Known rows, with every step that occurs
B > E: +0.42	+1.02	-2.70	+0.36	-0.07	-0.49	+0.51	+0.38	-0.59	-0.80	-1.15	+1.53	+0.12	+0.23	+0.59	+1.55	-1.24	-0.49	+0.71	+0.52	+0.63
D > H > R > P: +0.96	+2.81	+0.06	+2.89	+1.01	-0.76	+0.30	-0.18	-1.38	-0.14	-1.29	-1.59	-1.49	-1.17	-0.12	+0.62	-0.72	-0.16	+0.24	+1.66	+0.44
B > E > Y: +1.13	+2.01	-1.96	-0.36	-0.42	-1.01	-0.43	+1.39	+0.13	+0.15	-3.11	+1.48	-0.38	+0.58	+1.05	+2.10	-0.45	-0.35	+0.93	+0.91	-1.04
P > R > D: -0.74	+3.24	-0.57	-0.56	+0.60	+0.48	+0.26	-0.25	-1.59	+0.16	-1.58	-2.03	-1.28	-0.77	-0.04	-0.49	-0.97	-0.35	-1.32	-0.64	+0.71
Y > H > R: +0.79	+0.80	-1.29	+1.53	+0.52	+0.11	+0.41	-0.09	-2.91	-0.12	+0.24	-1.45	-0.14	-0.72	-0.80	-0.05	-0.23	-0.24	-0.85	+0.10	+1.01
H > Y: +0.61	+1.63	-0.25	-0.33	+0.84	-0.97	+0.04	+0.58	+0.93	-0.72	-0.78	+1.53	-0.73	+0.44	-0.14	+2.96	-0.30	-0.45	-0.85	+0.09	-0.21
P > R > J: -0.52	+3.12	-0.31	-0.48	+0.90	+1.17	+0.45	-0.96	-1.13	+0.12	-1.41	-1.67	-1.14	-0.79	+0.31	-0.80	-0.31	-0.39	-0.33	+0.54	-0.23
P > R > D > H > Y: +0.22	+5.69	-1.26	+0.87	+1.71	-0.55	+0.77	+0.08	+0.15	-0.14	-3.28	-1.83	-3.20	-1.87	-0.57	+4.32	-1.54	-0.21	-1.71	+0.37	+1.45
P > H > Y: +0.39	+1.82	-0.76	+0.22	+1.88	-1.73	+0.53	+0.38	+2.22	-0.25	-1.68	+2.83	-0.71	-0.40	-0.76	+1.56	+0.07	-0.35	-0.07	+0.43	-0.01
J > R > H > Y: +0.37	+3.64	-0.82	+2.97	+0.79	-1.97	-0.08	+0.54	+1.09	-2.56	-2.00	+0.96	-0.40	-1.86	-0.16	+4.81	-0.86	-0.31	-2.37	-0.23	+1.17
R > D > H > Y: +0.43	+4.09	-0.76	+0.49	+1.63	-1.75	+0.19	+0.43	+1.31	-1.50	-2.76	-0.04	-2.53	-1.30	-0.28	+6.61	-0.56	+0.10	-1.34	+0.79	+1.23
P > R: -0.21	+1.56	-0.51	+0.55	-0.01	+1.26	+0.57	-0.32	-1.08	+1.14	-0.41	-1.75	-0.69	-0.58	-0.32	-2.14	-1.06	-0.33	-0.34	-0.17	+0.06
E > B: -0.18	-0.43	+0.35	+1.06	-0.21	+1.76	+0.40	-0.15	-1.52	+0.76	-0.28	-0.91	+0.07	-1.32	+0.11	-1.72	+1.24	-0.01	-0.10	+1.26	-0.25
H > D: +0.33	+0.23	-1.56	+0.20	+0.91	-1.74	+0.28	-0.36	+0.07	-1.98	+0.72	+0.86	-0.21	+0.47	+0.02	+0.89	-1.92	-0.55	-0.83	+0.00	+0.38
H > R > P: +0.58	+2.08	+0.54	+0.99	+0.74	-0.87	-0.06	+0.00	-2.27	-0.22	-0.41	-0.38	-0.43	+0.28	+0.25	-1.32	-0.38	-0.74	-0.38	+0.77	-0.47
B > E > Y > H: +1.49	+1.88	-1.74	+0.12	+0.17	-1.05	-0.19	+1.10	+1.57	-0.50	-3.34	+1.27	-0.98	-0.76	+0.70	+2.97	-0.06	-0.15	+0.67	+0.71	-0.51
B > E > Y > H > D: +1.67	+2.06	-3.35	+0.43	+1.08	-2.85	+0.14	+0.81	+1.51	-2.34	-2.78	+2.02	-1.22	-0.32	+0.74	+3.75	-1.94	-0.69	-0.30	+0.91	-0.11
D > R: +0.86	+1.02	-0.78	+0.62	+0.22	+0.82	+0.30	+0.26	-2.09	-1.63	+0.38	-2.10	-0.50	-0.29	+0.85	-1.12	-1.00	-0.12	-1.49	+0.80	+0.81
J > R > H: -0.34	+2.06	-0.71	+3.45	-0.07	-1.01	-0.25	-0.03	+0.08	-1.83	-1.24	-0.65	+0.36	-2.15	+0.04	+1.79	-0.52	+0.12	-1.55	-0.37	+1.38
J > R > D > H > Y: +0.92	+5.20	-1.68	+2.22	+1.79	-2.31	+0.37	+0.64	-0.36	-2.77	-2.95	-1.38	-2.95	-2.27	+0.62	+5.82	-1.64	+0.18	-1.41	+0.80	+1.64

Rows
+0.56	-0.08	-1.43	+0.73	+1.50	-1.88	+0.57	-0.57	+1.33	-2.60	+0.49	+0.48	-0.75	-0.94	-0.23	+1.84	-1.60	-0.34	-1.17	-0.07	+0.91 -> Y > H > D
+0.66	+2.56	-0.43	-0.36	+1.05	+0.75	+0.13	-0.36	-1.87	-2.81	-0.55	-2.11	-0.97	-0.44	+1.40	+0.43	-0.22	-0.19	-1.44	+1.48	+0.34 -> D > R > J
+0.22	+1.53	-0.08	+1.08	+2.83	-3.54	+0.59	-0.73	+3.26	-1.97	-1.06	+3.00	-0.82	-0.77	-0.01	-0.75	-1.16	-0.74	+0.14	+0.92	-0.35 -> R > P > H > D
+2.09	+2.14	-1.50	+0.73	+1.38	-1.41	-0.16	+0.64	+0.05	-3.37	-1.24	-1.51	-1.86	-0.92	+1.01	+0.98	-1.85	-0.33	-2.47	+1.02	+0.00 -> E > Y > H > D > R
+1.29	+2.52	-1.99	+0.41	+2.65	-1.24	+0.72	-0.82	-0.50	-5.38	-0.24	-1.64	-1.69	-1.41	+1.12	+1.97	-1.78	-0.42	-2.67	+1.32	+1.25 -> Y > H > D > R > J
-0.27	+3.02	-2.19	+0.66	+1.58	-1.45	+0.34	-0.05	-3.73	-0.13	-1.64	-0.20	-0.28	-0.35	-0.78	-0.92	-0.11	-0.51	-0.69	+0.10	+1.13 -> P > H > R > D
+0.44	+2.40	+0.61	+2.59	+2.04	-2.25	+0.47	-0.34	+1.81	-1.22	-1.93	+0.82	-1.01	-2.23	+0.91	-2.26	-0.55	-0.12	+1.14	+0.93	-0.39 -> J > R > P > H
-0.03	+2.24	-2.27	+3.69	+0.77	-2.93	+0.11	-0.41	+0.06	-3.84	-0.42	+0.17	+0.15	-1.86	+0.02	+2.69	-2.27	-0.39	-2.28	-0.38	+1.83 -> J > R > H > D
-0.71	+2.72	-1.76	+2.38	+0.83	-1.07	+0.46	-0.95	+0.41	-1.29	-0.62	-0.21	-0.17	-1.48	-1.14	+1.09	-2.38	-0.86	-2.59	-0.66	+1.37 -> P > R > H > D
+1.90	+3.65	-1.29	-0.28	+2.21	-1.42	-0.23	+0.08	+0.13	-4.52	-2.12	-1.81	-2.33	-1.12	+1.65	+2.57	-1.15	-0.33	-2.45	+1.66	-0.47 -> E > Y > H > D > R > J
+0.32	+1.36	-1.99	+1.37	+1.07	-0.65	+0.66	-0.13	-3.20	+0.68	-0.55	+0.13	+0.42	-0.22	-1.04	-2.52	-0.13	-0.48	+0.28	+0.59	+0.62 -> P > H > R
-0.20	+2.44	-0.56	+0.86	+0.83	-0.80	+0.09	-0.09	+0.36	-0.80	-1.90	-1.59	-1.84	-1.68	-0.12	+3.57	-0.22	+0.54	-0.41	+0.57	+1.48 -> R > D > H
+0.86	+2.73	-2.23	+0.05	+1.92	-1.12	+0.48	-0.69	-1.78	-4.78	+0.22	-1.32	-1.28	-0.05	+1.47	+0.97	-2.11	-0.67	-2.44	+1.39	+0.71 -> H > D > R > J
+0.34	+2.62	-1.21	+0.51	+0.99	-0.87	+0.12	-0.03	-3.51	-1.16	-0.94	-1.58	-0.77	-0.84	-0.51	+1.50	-0.17	-0.22	-1.85	-0.38	+1.56 -> Y > H > R > D
+0.51	+3.33	-1.63	+1.58	+1.13	+0.20	+0.45	-0.56	-3.70	-0.79	-1.36	-2.34	-1.32	-1.14	-0.23	+2.34	-0.27	+0.03	+0.07	+1.77	+0.96 -> D > H > R > J
+0.52	+2.90	+1.14	+0.47	+2.70	-2.77	+0.36	+0.08	+4.48	-0.78	-2.54	+3.68	-1.41	-0.83	-0.14	+1.18	+0.31	-0.61	+0.16	+0.95	-1.06 -> R > P > H > Y
+1.59	+1.93	-0.05	+1.58	+2.54	-2.12	+0.58	-0.57	+1.54	-4.75	+0.00	-0.87	-2.09	-1.58	+1.17	+0.40	-2.29	-0.58	-2.38	+1.22	+0.74 -> Y > H > D > R > P
+1.50	+0.95	-2.17	+1.50	+1.67	-1.14	+0.81	-0.36	-0.63	-4.23	+0.83	-1.66	-1.30	-1.17	+0.53	+0.44	-2.49	-0.40	-2.63	+0.66	+1.63 -> Y > H > D > R
+1.94	+2.99	-3.16	+1.02	+0.08	-0.93	-0.02	+1.25	-2.87	-0.16	-3.08	+0.14	-0.68	-0.11	+0.34	+1.85	-0.61	-0.67	+0.15	+1.02	-0.10 -> B > E > Y > H > R
+0.72	+3.45	-0.79	+2.29	+0.88	-0.80	-0.04	+0.65	+0.54	-2.82	-1.38	+0.04	-0.56	-1.08	-0.23	+4.22	-0.73	-0.46	-3.72	+0.37	+1.49 -> D > R > H > Y
+0.10	+1.89	-0.45	+2.61	+0.08	+0.06	-0.08	-0.01	-0.62	-2.02	-0.62	-1.54	+0.16	-1.49	-0.08	+1.36	-0.35	-0.04	-2.83	+0.31	+1.59 -> D > R > H
